Each row was made from one small tree. The marks that hang from a mark follow it in brackets, in alphabetical order. Every link used is in the known rows. Write each row's tree.
Known rows:
vepi{pasaf{lesut}}: [  6.8 -10.3 -19.3  -0.4 -11.3  -3.0  -7.9  13.0   8.7  -0.6   1.6  -2.2
  -1.7  -3.6  -3.0  14.1 -10.2  -0.6   3.8 -15.5   7.9 -24.6  -1.5   2.8
  -5.7  -0.6  -4.4  -0.8  12.6  -0.1]
soneb{vepi{lesut}}: [ -5.2  -5.6   2.4   2.2  31.1   0.7 -12.8   9.3  -1.8 -11.2  13.5  -8.9
   5.0  -5.0 -10.1   8.9  -1.5   0.5 -10.8  -7.5 -14.0 -13.0  -1.0  -4.3
  13.0   4.2  -1.9 -10.1   3.6  -1.8]
pasaf{kini lesut{soneb{vepi}}}: [  7.0   2.3  -2.9  -1.0 -12.1  -2.0  -3.5   1.7  -5.6 -26.9  -5.8   6.1
  -6.3  -4.9   9.4 -18.7   0.3  -5.5  26.0  15.0 -14.2 -14.8   8.9   7.2
  12.4  -3.3   2.0   3.3  -6.0  -8.8]
pasaf{lesut{soneb}}: [  4.7  -6.2 -16.4  -1.9 -12.8   8.6   7.3 -25.1   0.9 -24.0   0.0   6.2
  -3.3  -1.1   9.6  -0.1  -5.0  -6.0  14.0  -9.7  -8.8 -26.4   2.8  -0.7
  -2.8  -5.0   2.9  10.7  -4.9   2.4]
zifev{soneb{vepi}}: [-10.8   9.4  13.0  -8.4  30.1   9.8   7.4  -6.1   5.1   0.2   4.6  -5.4
   1.9  -1.8  -4.7  21.1  -2.6   1.9  -1.7 -16.0   5.1  12.8  12.2   9.9
  -7.9   3.0  -0.1  -0.2   5.6   4.9]
zifev{lesut soneb}: [ -0.7  24.2  -3.0   0.1 -12.1   9.7  21.8 -11.7  14.0 -20.4  -4.5  -0.1
   1.9   5.7  -7.8  22.8  -5.4  -0.7   4.0 -15.8   2.1 -11.5   6.0  -1.1
  -3.7   2.2  -5.1   7.7  -3.2  13.3]
pasaf{kini{soneb}}: [  1.4   7.2   1.5   0.6 -35.3  -3.5  10.2 -16.3   6.9  -7.5  -2.5   0.1
  -3.7   9.0  12.7   0.3   2.0   1.4  33.1  -0.7   5.3  23.9   9.9  11.6
  17.4  -3.5  18.1  -5.2  -0.9   2.6]
pasaf{kini vepi}: [  3.5   3.9   6.9  -2.1 -16.7   1.8   4.5  20.1   2.6  15.9  -0.4  -0.2
  -1.8  -3.8   6.0  -0.8  -3.0   0.2  21.0   9.3   7.2  27.6   8.7   5.9
  23.9  -3.1  18.7 -23.9   8.5   3.6]
soneb{lesut vepi}: [ -1.8   6.5   6.1   4.3  13.8  -0.5   1.8  28.9   5.4  -3.8  10.7   3.5
   7.2  -5.1 -12.3  22.3   1.4  -0.6 -13.5  -9.8  -8.0  -4.7  -3.2   1.9
   5.0   4.6  -2.5  -6.2   9.5  -1.8]
kini{soneb{vepi{pasaf}}}: [ -6.0  -8.0   3.9   3.2  45.1  -5.7 -12.5  -6.3   6.0   4.1   3.4  -5.7
   1.7  -0.9  -3.6  -0.9  -2.0   9.3  -2.9  -5.2  13.7  14.1   7.8   4.0
  -8.5  -1.5   1.2   4.6   6.6  -4.1]
kini{lesut}: [ -4.6  -1.5 -13.7  -1.2 -10.6   2.5   6.2 -17.1  14.5  -2.6   4.1  -0.9
   5.5   1.8  -2.3   4.9  -6.1   0.0   5.3 -20.8  -4.9 -20.2  -5.0  -0.5
   9.1   7.5  -3.7  10.5  10.4  10.0]
zifev{lesut{kini pasaf{vepi}} soneb}: [  1.5   6.2   4.6   0.8 -25.3  -1.0   9.5  -9.7  -5.9  13.8  -2.4   8.0
  -4.5  -1.3  -5.0 -10.8  -4.1  -3.1  -8.7  18.4  14.3   8.6  -0.9  -6.4
 -14.7  -2.6  -6.5   1.8 -14.1   7.9]
zifev{lesut}: [  5.0  16.5  -5.0  10.3 -12.2  -1.5  13.2  -1.7  15.1  -5.7   2.5  -2.6
   5.2   0.3 -10.7  16.0  -5.3  -0.5  -4.8 -18.2  -5.9 -20.0  -2.3  -7.2
   2.0   2.4   1.5   2.9   0.5  12.3]
zifev{lesut{kini pasaf} soneb{vepi}}: [ -2.0   8.9  13.0   3.9  -7.2 -13.1   2.8  -8.5  -5.1  10.0  -0.6   2.1
  -2.5  -3.0 -11.5  -9.9  -0.9  -2.0 -18.2  13.8   3.6  -3.5   0.0  -2.4
 -23.2   1.1 -12.9  11.2 -14.5   3.4]
lesut{soneb{vepi}}: [ -4.7  -7.1   6.4   1.5  44.1  -1.5   3.6 -29.7  -3.6   5.3  -1.0  -5.1
   2.1  -6.0   4.3  -9.5  -0.3  -1.4 -11.6 -10.0  -7.6  -2.3   7.9  -0.5
 -15.0  -3.0   5.9   5.4  -1.0   1.8]
pasaf{vepi}: [ -2.8  -4.1   3.5  -1.5  14.4  10.4   5.1   6.0   5.1  17.3   8.3   0.3
   3.3  -6.9  -0.8  12.6  -6.4   2.4  -0.9  -9.7   8.9  17.6   3.5  -1.4
   7.4  -2.3  14.0 -16.7   8.1   8.5]
zifev{soneb{lesut{kini} vepi}}: [ -2.5   9.9  12.9 -10.1  -8.4   2.3   7.4  10.2  -5.6   0.5   5.8   5.5
   0.9   2.8   2.1  13.9   2.1  -3.1 -14.6  -4.4   5.8   2.1   2.8   7.8
 -13.1   0.5  -6.0   5.2  -2.5  -4.4]
zifev{lesut soneb{vepi}}: [ -4.3  24.3   8.9   2.5  26.0   8.6   9.1   5.2  11.0 -18.7   0.0  -0.3
   3.3  -1.5 -17.3  16.4  -3.9   2.2  -4.2  -7.6  -2.0  -7.2   7.8  -0.5
  -4.0   5.7 -10.3   8.2  -2.8   6.1]
vepi{kini lesut}: [  6.8  -0.7  -9.3  -2.6 -16.2   7.2 -10.8   9.2  -1.7  -2.3  -1.8 -15.3
   1.1   8.4  16.0   4.5   5.6   1.3   5.2 -13.0 -15.2 -12.5 -12.6  -7.7
  22.7   1.6   5.9  -9.4  -1.5  -0.8]
soneb{lesut{pasaf} vepi}: [ -4.5  -4.7   5.4   9.0   4.8 -10.9  -1.2  24.2  -0.7   8.1   8.0   5.7
   4.6  -8.2 -19.1  11.8   3.7  -3.0 -17.8   3.9  -6.2   3.1  -8.9   1.1
  -1.7   4.5  -4.7  -9.8   6.6  -1.6]

Which tree is each row?
[  1.6  21.1  13.2  -1.5   4.5  -1.7   5.1  -2.9   0.3   0.5   0.6  -0.5
   0.5   0.5  -3.4   1.8  -2.4  -0.4 -14.7  -0.1   2.5 -11.6   5.7  -1.6
 -16.6   1.0 -11.1  13.3 -12.1   1.3] -> zifev{lesut{kini} soneb{vepi}}
[-12.9  -4.4   3.7  -4.2  17.7   4.6  -4.3  -5.2  -6.3 -10.9   4.8  -5.4
  -0.7  -1.5 -11.9   7.7  -0.9  -1.9  -6.0   5.2  -2.9   4.3   2.4   1.4
  -0.9   3.7 -10.3  -5.4   0.3   1.0] -> zifev{soneb{vepi{lesut{pasaf}}}}
[  2.0 -11.3   3.0   3.4  29.4 -17.6  -6.9 -12.3  -5.9  14.8 -13.5  -9.9
  -2.5  -4.4   5.3 -25.4  -0.3  -1.1  -3.2   5.5   2.5  -0.2   9.7   5.0
 -15.1  -4.7   1.6   0.5   6.9  -6.6] -> lesut{soneb{vepi{pasaf{kini}}}}
[  6.6  10.9   8.1   0.7   9.3   2.5  -9.4  45.0   2.7   5.9   0.6  -3.5
   5.5   0.0   1.9  13.5   9.4   3.2  -7.1  -6.2 -13.1  -0.3  -9.9  -0.9
  12.4   5.2   1.8  -5.8   4.7  -7.3] -> soneb{lesut vepi{kini}}
[ -5.8 -23.9  -2.6   3.1  13.3  -1.6   7.9 -33.5 -11.6  23.3  -4.4   3.8
  -2.8  -8.4   1.5 -23.1  -0.6  -4.5  -5.8  11.6   6.1  21.2   0.7  -7.3
 -15.2  -8.0   9.4  -7.0  -2.4   7.3] -> lesut{pasaf{vepi} soneb}
[ 15.9  -5.6 -16.9  -3.9 -15.7   0.9 -19.6  28.7   6.9   8.7 -10.4  -9.4
  -3.8   1.8  12.4   4.3  -1.4   3.4  11.4  -9.9   1.5 -17.4  -9.7  -0.1
   3.2  -0.3  -1.3  -0.9   6.9  -4.5] -> vepi{kini pasaf{lesut}}
[  1.7  -3.8   0.2   5.4  27.2  -8.2 -10.9  37.5   4.0   9.0   3.3  -1.6
   6.2  -6.0 -16.2  14.9  -1.3   2.0 -22.2  -7.1   2.2 -11.7  -3.9   1.9
  -6.5   4.0  -8.1  -6.5  17.6  -7.3] -> soneb{lesut vepi{pasaf}}
[ -0.3   0.6   8.0   8.9 -20.3 -17.9   0.0  35.2  -3.1   7.9   1.5   5.7
   0.9  -5.6 -13.8   1.8   6.5  -5.5   0.7  16.1  -7.0  11.5  -4.2   6.8
  10.7   3.6  -0.6 -14.6   5.9  -5.0] -> soneb{lesut{pasaf{kini}} vepi}
[ -3.1  12.9  14.2 -11.6  23.8  12.3  -1.7   7.4   3.9   6.3  -5.0 -11.8
   0.1   2.8   9.6  13.4   4.8   5.2   6.5 -11.3   1.9  19.2   5.2   7.2
  -0.7   3.1   2.9   0.0   1.6  -0.1] -> zifev{soneb{vepi{kini}}}
[ -4.0 -25.1 -16.3   4.4 -12.6  -7.3   2.5 -40.0 -14.3  -7.4  -1.4  -3.5
  -2.6   1.3  -0.2 -17.1   1.9  -9.3  -8.3   4.9 -12.7 -14.9  -6.0 -10.2
  -5.3  -3.3  -0.6  -2.3  -6.5   4.4] -> vepi{lesut{pasaf soneb}}
[ -7.7  -3.8   5.5   7.7   9.4  -4.0  -0.6   3.9  -0.6  -7.3   8.5  10.8
   2.0  -0.5 -11.9   2.6   5.9   2.7  -3.3  10.3   1.3  15.8  -3.6   1.4
   2.0   1.6  -1.1   0.8  -2.1  -5.4] -> kini{soneb{lesut{pasaf} vepi}}
[ -2.6   8.8  -2.4  -3.6 -58.1  -4.2  21.4   6.5   0.9 -11.4  -6.8   8.1
  -4.7   7.6  -2.6  15.4   2.4  -7.7  17.0   5.8   6.5  16.5   1.1  11.6
   3.6   0.3   1.3  -9.1   3.2   3.2] -> zifev{soneb{lesut{pasaf{kini}}}}
[  1.8  -9.4  -6.6  -2.5 -30.3  -1.3  -3.9 -30.1  -9.8  -7.8  10.4  -0.3
  -2.2  10.0  15.9  -7.5   0.8  -0.4  -2.1  -3.1  -0.1 -10.8  -3.1  -4.8
   4.9  -4.6   4.6   4.1 -13.8  -1.8] -> vepi{lesut{kini{soneb}}}
[ -7.1 -22.9 -14.7   2.5   6.3   1.7   0.9 -35.5  -6.0   8.8  -3.9   8.4
  -0.2  -5.1  -4.1 -35.0  -3.1  -2.8   0.6  15.0  -1.6  -5.3  -5.3 -10.4
  -2.0   0.4  -6.6  11.0  -0.1   5.6] -> kini{lesut{pasaf{vepi} soneb}}
[ -3.8  11.0   0.0   4.3  -4.9   8.3  13.0  -0.7   3.8  -6.4  -3.7   6.8
  -1.0  -2.7 -18.8   4.6  -5.5   0.1   0.7  12.0   9.1  11.8   0.5  -6.6
  -3.3   1.2  -6.0  -3.0  -4.9  11.9] -> zifev{lesut{pasaf{vepi}} soneb}
[  1.2 -11.6  -1.5  -4.0  -6.4   9.9  -8.2  -8.1 -12.5  -1.8  12.8   5.0
  -1.6   2.0  10.9 -14.0  -1.3   2.6  -0.8  14.1   7.1   5.9  -1.1  -8.9
  13.6  -5.4   8.2  -6.9  -9.9  -4.4] -> pasaf{vepi{lesut{kini{soneb}}}}
[ -8.4   0.8   6.8  -8.2  38.7   1.7  -3.1   2.7   5.2   7.8  -2.1 -10.1
   0.1  -2.3  -7.1  14.6  -6.0   3.4  -8.6 -12.9  14.8   7.1  10.6   9.2
 -19.0   1.3  -6.2  -1.0  12.1   0.7] -> zifev{soneb{vepi{pasaf}}}
[ 6.5  5.7  1.3 -1.9 -1.3 20.6 -4.6 24.9  2.4 -1.0 -1.3  7.1  0.5  6.5
 13.8  2.4  8.1  9.2 13.7  8.8  6.5 26.6 -5.9 -6.2 23.0 -2.5 14.2 -8.7
 -2.9 -5.2] -> pasaf{vepi{kini{soneb{lesut}}}}
[ 13.0  -5.1 -16.5  -3.9 -13.6   5.5 -20.5  13.6   6.4  -5.5 -10.2  -4.0
  -5.9   8.2  18.1  -5.1   1.1   9.3  23.7  -1.4   8.0  -4.4  -5.9   0.6
   6.6  -2.7   2.4   8.1  -1.5  -9.1] -> vepi{kini{soneb} pasaf{lesut}}
[  3.6 -21.4   6.1  -1.2  29.3 -20.8 -10.4 -30.0 -16.1  35.1  -6.2  -8.4
  -2.2  -5.2  15.4 -31.8  -1.6  -2.1 -28.7  -0.6   6.7  -8.7   4.3  -1.0
 -39.3  -8.8  -1.2  11.5  -3.9  -7.8] -> lesut{kini soneb{vepi{pasaf}}}
[  1.4 -11.9 -10.3   2.0 -22.6   3.5 -14.2 -12.0  -8.5  -6.7  -3.9  -6.6
  -3.9  11.9  12.6 -13.7  10.1   4.1  14.1  10.5  -7.1   8.2 -14.4  -8.7
  18.5  -0.5   5.3  -4.7 -12.8  -4.2] -> vepi{kini{soneb} lesut{pasaf}}
[-13.7 -11.3  -3.1   4.6  18.6  -3.4  -9.6 -23.5   4.1  -4.4   6.9   6.7
   1.8  -1.0 -11.8 -20.1   0.5   6.5   6.8  13.0  -1.0   5.8  -4.1  -1.4
   6.8   7.2 -10.5  17.8  -0.7  -1.6] -> kini{lesut{pasaf} soneb{vepi}}
[ -7.3  13.8   8.0  -7.0  11.0  10.9  10.5  17.4   4.0 -16.7   4.2   4.3
   3.3   1.7  -7.6  28.2   0.9  -0.8  -5.1  -9.4   1.7   1.0   5.3   8.2
  -2.0   4.1  -5.8  -0.1   5.9  -0.5] -> zifev{soneb{lesut vepi}}
[  4.4  -9.5  -1.6   3.8 -58.0 -20.4  10.0  -0.4  -8.6  22.8   5.7   7.7
  -0.2   0.9   3.1   2.5   1.9  -8.7 -17.7  -0.8   3.4  -3.4 -13.3  -0.1
 -13.1  -2.7   1.3  -3.9  -3.1   2.5] -> soneb{lesut{kini pasaf}}
[ 10.1  -1.7  -9.0  -3.8 -24.7  11.0   0.7   4.8  -6.9 -20.7  -7.1  12.9
  -8.3  -4.8  12.4 -21.1  -3.3  -4.6  33.8  25.5  -3.6   0.4   8.7   1.9
  22.3  -7.3  10.0  -6.2  -4.7  -5.4] -> pasaf{kini lesut{soneb} vepi}
[  7.5   9.8  -3.4  -1.0 -23.9   9.2   2.5   9.4   5.0  -6.1  -5.4   0.7
   0.8  14.1  19.8   9.9  11.3   6.0  16.9  -9.5  -0.2  10.0  -8.5  -1.2
  15.1  -1.0  13.1   1.6  -4.1  -3.5] -> vepi{kini{soneb{lesut}}}
[ -0.4   0.2  -3.3   0.8  -3.4  -7.9  -0.4 -18.0   0.9  -4.2  -8.8  -0.1
  -1.0   0.6   5.5 -30.5   2.1  -3.7  18.4  10.0 -13.1 -12.8   4.9   3.3
  11.9   2.9  -3.1  11.1   1.7  -2.6] -> pasaf{kini{lesut{soneb{vepi}}}}
[  2.4   9.7   3.9  -8.1  16.8   5.7  -9.6  37.9   2.0   2.4 -11.2  -5.9
   0.4   5.2   1.0  13.8   6.2   5.2  -4.8  -2.4   7.4   3.5  -2.8   5.2
  -6.2   3.9 -10.7  -0.1   9.1 -10.0] -> zifev{soneb{lesut vepi{kini pasaf}}}
[  8.0   5.0   6.6   8.4  13.7 -11.5   2.3 -25.6  -7.3   8.4  -2.6   0.6
   0.8  -3.2   3.6 -25.8   0.4  -2.9 -23.6   4.4 -10.1 -24.8   1.7 -10.1
 -22.5  -4.4  -4.9  19.8 -17.9  -1.6] -> zifev{lesut{kini soneb{vepi}}}
